Each row comes from the steps of one path. Every step used is in the known rows, and no mark comes twice. Write the path behind each row, first mark first.
Known rows
q/m: [-0.87 -1.64 -0.41 -1.26 -0.76  0.11 -0.31 -0.87  0.82  0.31  0.07  0.05
 -0.89  0.27  0.41  0.66  0.17 -1.17 -0.39 -0.24 -0.14  0.16  0.15  0.20]
r/p/q/m: [-0.01 -1.41 -0.08 -1.86 -0.23 -1.46 -0.35 -0.43 -0.46 -0.48  1.96  0.53
 -3.09  0.72 -0.19 -0.30  0.64 -1.23 -0.21 -1.30  1.00 -0.07 -0.41  0.04]
m/q/p: [ 0.56 -0.08 -0.13 -0.96  0.51  0.26 -0.23 -1.31 -0.82 -0.90  1.00 -0.21
  0.33  0.58 -1.25 -0.19  1.11  0.02  0.21  2.02 -0.13  0.55 -0.10 -0.18]
d/p: [ 0.42  0.32  0.01 -0.33  0.08  0.91 -0.37 -0.89  0.86 -0.13 -0.64  0.39
 -0.85 -0.60 -0.39 -0.16  0.83 -0.94  0.75 -0.85 -0.10  0.03 -0.51  0.32]
c/p/r/m: [ 0.53 -1.73  0.28  0.79 -0.90 -0.10  0.84  0.32 -0.28  0.56  0.13  0.69
  0.38 -0.06 -0.62 -0.22  1.03  0.08 -1.40  0.37  1.62  0.60 -0.12 -0.75]
m/d/p: [ 0.85 -0.53  0.28  0.04  0.05  1.75 -0.75 -0.45  0.30 -1.15 -0.43 -0.65
 -0.97 -0.71 -0.30 -1.45  0.18 -1.57  0.54  0.58  0.15  0.29 -0.77  0.25]
p/f: [-0.52 -1.09  0.05  0.00  0.52 -1.52  0.16 -0.89  0.63  0.41  0.63  0.74
 -0.85 -0.24  0.07 -0.17 -1.86 -0.83  0.04  0.25 -0.40 -0.07 -0.14 -0.43]
m/c/p/r: [ 1.30 -0.45  0.67  2.13 -0.13 -1.31  0.96 -1.06 -0.46 -0.53 -0.18  0.96
  2.77 -1.15 -1.10 -1.11  2.78  0.47 -0.79  4.60  1.32  0.09  0.43 -0.45]
q/p/r/m: [-0.82 -2.33 -0.13 -0.24 -0.51  0.09  1.00  0.73 -0.08  0.42 -0.62 -0.35
 -0.31  0.62 -0.61  0.63  0.78  0.14 -0.79  1.01  0.84  1.57 -0.32 -0.69]
r/m: [-0.25 -0.10 -0.37  0.35 -0.89 -0.55  0.50  1.26 -0.09  0.32  0.86 -0.18
 -2.03  0.00 -0.17  0.92 -1.18  0.74 -0.96 -3.06  0.48  0.46 -0.24 -0.32]
d/p/f: [-0.30 -0.79  0.08 -0.31  0.62 -0.48 -0.26 -1.87  1.45  0.34 -0.02  1.11
 -1.47 -0.87 -0.32 -0.42 -1.06 -1.78  0.75 -0.72 -0.50 -0.07 -0.67 -0.12]
r/m/c/p: [ 1.45  0.36  0.13  2.60 -0.86 -1.50  0.82  0.08 -0.29 -0.88  1.72  0.51
 -1.10 -1.61 -1.59  0.02  0.06  1.74 -1.69 -1.87  1.41  0.11  0.27 -0.37]
d/m/q: [ 0.23  0.58 -0.30 -1.62 -0.69  0.75 -0.05 -0.94 -0.02  0.26  1.56 -0.83
  1.45  0.74 -0.24 -1.18  1.22  0.21 -0.12  0.26 -0.26  0.06 -0.26  0.14]
c/m/q: [ 1.26 -0.23 -0.25 -1.95 -0.47  0.79 -0.24 -2.05 -0.29  0.35  2.16 -0.52
 -1.99  0.34  0.10  0.76  0.87  1.04 -1.05  1.11  0.52  0.38 -0.17 -0.03]
q/p/f: [-0.67 -2.37  0.11 -0.55  0.99 -0.47  0.09 -1.35  0.79 -0.35  0.08  0.14
 -0.50 -0.12 -0.68 -0.13 -1.56 -1.01  0.35  0.50 -0.42  0.66 -0.15 -0.40]
m/c/p: [ 1.73  0.51  0.56  2.22 -0.01 -1.02  0.33 -0.99 -0.18 -1.22  0.85  0.61
  1.07 -1.50 -1.45 -0.87  1.28  0.91 -0.74  1.16  0.92 -0.33  0.48 -0.06]
r/p/f: [ 0.22 -0.77  0.13 -0.42  1.12 -1.38 -0.75 -0.58  0.28 -0.55  1.05  1.15
 -0.45 -0.14  0.29 -0.79 -2.87 -1.14 -0.19 -2.50  0.25 -0.31 -0.79 -0.83]
p/r/m: [-0.66 -0.99 -0.24  0.38 -1.00 -0.79  1.09  1.21 -0.29  1.10 -0.02  0.20
 -0.34  0.27  0.13  0.62  0.35  0.24 -1.07  0.60  0.89  0.88 -0.28 -0.71]
q/p: [-0.17 -1.28  0.06 -0.60  0.48  1.07 -0.09 -0.50  0.20 -0.71 -0.58 -0.54
  0.25  0.20 -0.86 -0.02  0.50 -0.17  0.37  0.26 -0.05  0.69  0.01  0.05]
q/m/r: [ 0.12 -0.98 -0.15 -0.89 -1.33  1.21 -0.70 -2.11  0.45  0.91 -0.09 -0.45
 -0.64  0.78  0.42  1.70  1.30 -1.57 -1.05  3.37  0.19  0.66 -0.15  0.42]
p/q/m: [-0.78 -1.73 -0.13 -1.49 -0.80 -1.49  0.56 -0.66 -0.10  0.43  1.60  0.12
 -3.44  0.62 -0.39  0.38  1.38 -1.07  0.09  1.38  0.36  0.15  0.28  0.46]
d/p/q/m/f: [-1.04 -1.08 -0.34 -1.77 -0.17 -1.03 -0.03 -3.49  1.43  0.40  1.62  1.06
 -5.49 -0.35 -0.53 -0.82  0.06 -2.88  0.52  0.13  0.05  0.20 -0.73  0.45]
m/r/p/f: [ 1.18 -0.08  0.43 -0.11  0.58 -0.23 -1.09 -1.96 -0.16  0.17  0.81  0.70
 -0.31  0.48  0.24  0.22 -1.88 -1.48 -0.99  1.01  0.56  0.15 -1.10 -0.66]
c/p/q: [ 1.38 -0.72  0.76  0.27  0.07 -1.16  0.60 -0.64 -0.97 -0.38  1.55  0.55
 -1.76 -0.13 -1.64 -1.16  1.82  0.03  0.16  1.58  1.22 -0.34  0.30  0.18]
d/p/q/m: [-0.46 -1.32 -0.16 -1.85 -0.75 -0.84  0.22 -1.56  0.67  0.32  1.00  0.52
 -4.11 -0.02 -0.73  0.08  2.45 -1.97  0.75  0.52  0.25  0.18 -0.25  0.74]

Which path is each row?
[-0.06 -1.44  0.09  0.90 -0.24 -0.35  0.67 -1.60  0.38  0.65  0.85  1.23
 -0.72 -0.45 -0.42 -1.14 -1.12 -0.82 -1.57  0.03  1.39  0.62 -0.55 -1.00] : c/p/r/m/f
[ 2.20 -0.55  0.35 -1.68 -0.51  2.80 -1.33 -2.23 -0.03  0.22  0.85 -0.80
 -1.78  0.70  0.69  1.42  0.24  0.25 -1.84  0.20  1.58  0.71 -1.01 -0.05] : c/m/r/p
[ 0.64 -1.05  0.57  0.97 -0.79  0.13  1.02 -1.17  0.59 -0.06 -0.29 -0.04
  4.06 -0.85 -0.95 -2.10  3.33  0.47 -0.83  3.16  1.13  0.28  0.29 -0.13] : d/m/c/p/r
[ 0.56  1.14 -0.63  0.01 -0.83 -1.21  0.31  0.30 -1.07  0.15  2.48  0.12
 -1.64  0.35 -0.68  0.74 -0.55  0.89 -1.11 -1.37  0.42  0.32 -0.36 -0.56] : r/m/q
[ 0.34 -1.68  0.01 -1.41 -0.16 -0.16 -1.40 -2.72  0.73  0.35  1.06  0.68
 -1.09  0.75  0.67  0.93 -1.70 -2.72 -1.31  0.75  0.40  0.34 -0.98 -0.45] : q/m/r/p/f
[ 0.17 -1.16 -0.12 -1.01  0.98 -1.12 -0.04 -2.22 -0.22 -0.49  1.68  0.48
 -0.25  0.35 -1.19 -0.30 -0.82 -0.87  0.34  2.26 -0.50  0.53 -0.24 -0.62] : m/q/p/f
[-0.28 -3.16  0.08  0.31 -0.54  1.06  0.63  1.16 -0.66 -0.68 -0.47 -1.42
 -0.55  0.38 -0.58 -0.54  0.12 -0.59 -0.95  2.42  1.08  1.80 -0.58 -0.73] : q/p/r/m/d
[-0.19 -1.26 -0.24 -1.47  0.07  1.28 -0.29 -3.07  1.33  0.51  1.33 -0.23
 -3.63 -0.45  0.75  0.05 -1.84 -0.10 -1.09 -1.02  0.39  0.45 -0.51 -0.07] : c/m/f
[ 1.14  0.28  0.49 -1.55 -0.72  0.80 -0.33 -0.98 -0.74  0.32  1.44 -1.04
 -0.81  1.35 -0.48 -0.92  1.75 -0.51 -0.55  0.93  1.29  0.40 -0.99  0.31] : d/m/r/p/q
[ 0.02 -0.70 -0.25 -2.23 -0.19  1.70 -0.12 -1.30  0.20 -0.46  0.93 -1.34
  1.47  0.92 -1.08 -1.16  1.68  0.07  0.26  0.68 -0.29  0.74 -0.24  0.12] : d/m/q/p
[ 0.20 -1.02  0.11 -1.10 -1.37 -0.58  0.24 -2.00 -0.54  1.11  1.34 -0.34
 -3.08  1.16 -0.55  1.38  2.33 -1.40 -0.71  4.84  0.67  0.65 -0.05  0.61] : p/q/m/r
[ 1.38 -0.80  0.24 -1.21 -1.06  2.71 -0.43 -2.51  0.34  1.15  0.58 -1.27
 -2.17  0.56  0.40  1.95  1.35  0.50 -1.65  2.83  0.91  0.98 -0.37  0.40] : c/m/r
[ 1.88  0.43  0.73  2.10 -0.05 -2.77  1.16 -0.96 -1.20 -1.07  2.12  0.78
 -1.39 -1.27 -2.35 -1.13  2.44  1.13 -0.33  2.68  1.43 -0.34  0.61  0.16] : m/c/p/q
[-0.51 -1.72 -0.17 -2.14  0.30  0.24  0.03 -2.22  0.76  0.00  1.59 -0.59
  0.72  0.55 -0.93 -1.34 -0.22 -0.78  0.23  0.78 -0.70  0.67 -0.39 -0.32] : d/m/q/p/f
[-0.30 -2.55  0.12 -0.88 -0.77 -0.81  0.22 -0.19 -0.62 -0.59  1.73 -0.96
 -3.63  0.51 -0.34 -0.85  0.99 -1.63 -0.20  2.96  0.55  0.42 -0.01  0.40] : p/q/m/d
[ 0.75 -1.56  0.67  0.43  0.04  0.39  0.37 -0.83 -0.22  0.26 -0.79  0.89
  2.66  0.05 -0.47 -1.07  2.08 -0.62 -0.35  3.51  1.13  0.13  0.13 -0.44] : c/p/r
[ 0.09 -1.69 -0.07  0.53 -0.24 -0.24 -0.08 -0.16  0.88 -0.37  1.07 -0.09
 -4.00 -1.00 -0.43 -0.75 -2.86 -1.77 -0.48 -2.22  0.24  0.63 -1.19 -0.51] : r/m/d/p/f
[ 1.03 -3.20  0.63 -0.55 -0.64 -0.13 -0.09 -0.93 -0.68 -1.14  1.92 -0.41
 -2.86  0.08 -1.14 -1.73  1.69 -1.77 -0.43  2.97  1.27  0.16  0.16  0.37] : c/p/q/m/d
[ 1.22 -0.69  0.59  2.26  0.49 -2.40  0.53 -1.93  0.41 -0.82  1.47  1.38
  0.35 -1.77 -1.42 -1.02 -0.59  0.08 -0.71  1.34  0.51 -0.35  0.37 -0.49] : m/c/p/f
[ 1.75  0.92  0.39 -0.02 -0.01  1.25 -1.22 -1.05 -0.77 -0.29  0.12  0.02
  0.52  0.67  0.17  0.39  0.06 -0.64 -0.95  0.81  0.95  0.26 -0.93 -0.20] : m/r/p
[ 0.60 -0.59 -0.12  0.45 -0.76  1.18 -0.28  0.69  0.26 -0.81  0.40 -0.85
 -3.21 -0.74 -0.49 -0.54 -1.04 -0.75 -0.47 -2.29  0.60  0.72 -1.05 -0.06] : r/m/d/p
[-0.10 -2.06  0.15 -0.91 -0.08 -1.13  0.16 -3.37  0.55 -0.01  2.44  1.13
 -3.76 -0.24 -0.99 -1.38  0.02 -2.09 -0.42  0.90  0.83 -0.11 -0.02  0.16] : c/p/q/m/f
[-0.19 -1.25 -0.48 -0.51  0.19 -1.61  0.45 -1.02 -0.28 -0.16  2.53  0.30
 -2.56  0.28 -1.33  0.63 -2.01 -0.05 -0.76 -0.71 -0.07  0.92 -0.49 -0.97] : r/m/q/p/f
[ 0.62 -2.67 -0.12 -2.54  0.50  0.38 -0.20 -3.46  0.45  0.03  2.28 -0.28
 -2.68  0.30 -0.64  0.64 -0.37  0.08 -0.61  1.60  0.08  0.94 -0.28 -0.44] : c/m/q/p/f
[ 0.71 -1.67  0.58  0.35  0.67 -0.77 -0.06 -1.67  0.62 -0.09  0.87  1.22
 -0.01 -0.69 -0.68 -1.00 -1.11 -0.85 -0.20  0.05  0.31 -0.35  0.04 -0.46] : c/p/f
[ 0.94 -0.66  0.49 -0.10  0.04 -0.15  0.07 -0.34 -0.70 -1.05  0.92 -0.56
 -3.58 -0.36 -1.12 -1.71  1.62 -1.29  0.88  2.31  0.64  0.26 -0.68  0.51] : m/d/p/q
[ 0.78  0.22  0.31 -0.70  0.54 -1.66 -0.06  0.37 -1.31 -0.79  1.74  0.49
 -2.22  0.52 -0.60 -0.93  0.23 -0.09  0.12 -1.26  1.17 -0.27 -0.56 -0.18] : r/p/q
[ 0.82 -2.95  0.42 -1.41 -0.55  3.06 -0.26 -1.79  0.78  0.15 -0.75 -1.09
 -1.78 -0.33  0.60 -0.80  2.17 -1.06 -0.44  3.69  1.13  1.14 -0.88  0.06] : c/m/d/p/r
[ 0.12  0.16 -0.44  0.10 -0.94 -1.42  0.90  0.23 -1.32  0.95  1.55  0.53
 -0.27  0.76 -0.29  0.36  1.02  0.46 -1.17  2.36  0.81  0.73 -0.44 -0.93] : p/r/m/q
[ 1.26 -1.99  0.24 -1.37 -0.42  3.34 -0.87 -1.61  0.98 -0.60  0.23 -1.47
 -3.35 -0.71  0.22 -0.49  0.57 -0.58 -0.33  0.06  0.73  0.72 -0.83  0.47] : c/m/d/p
[ 0.24 -1.05 -0.13  0.93 -0.86  0.36  0.06  1.63 -0.60 -0.66  1.01 -1.24
 -2.58 -0.18 -0.13 -0.32 -1.68  0.15 -1.21 -1.39  0.74  0.68 -0.54 -0.40] : r/m/d
[-1.24 -0.33 -0.30 -1.06 -0.09  1.20 -0.12 -2.03  1.68  0.47  0.57 -0.63
  0.04 -0.10  0.45 -2.02 -1.45 -0.94 -0.26 -1.95 -0.39  0.17 -0.60  0.10] : d/m/f
[ 0.21 -0.98 -0.01 -0.86  0.34 -0.05  0.39 -1.45 -1.05 -0.14  0.07  0.14
  2.29  1.01 -0.91 -0.44  2.53 -0.38  0.16  5.54  0.29  1.00 -0.16 -0.58] : m/q/p/r
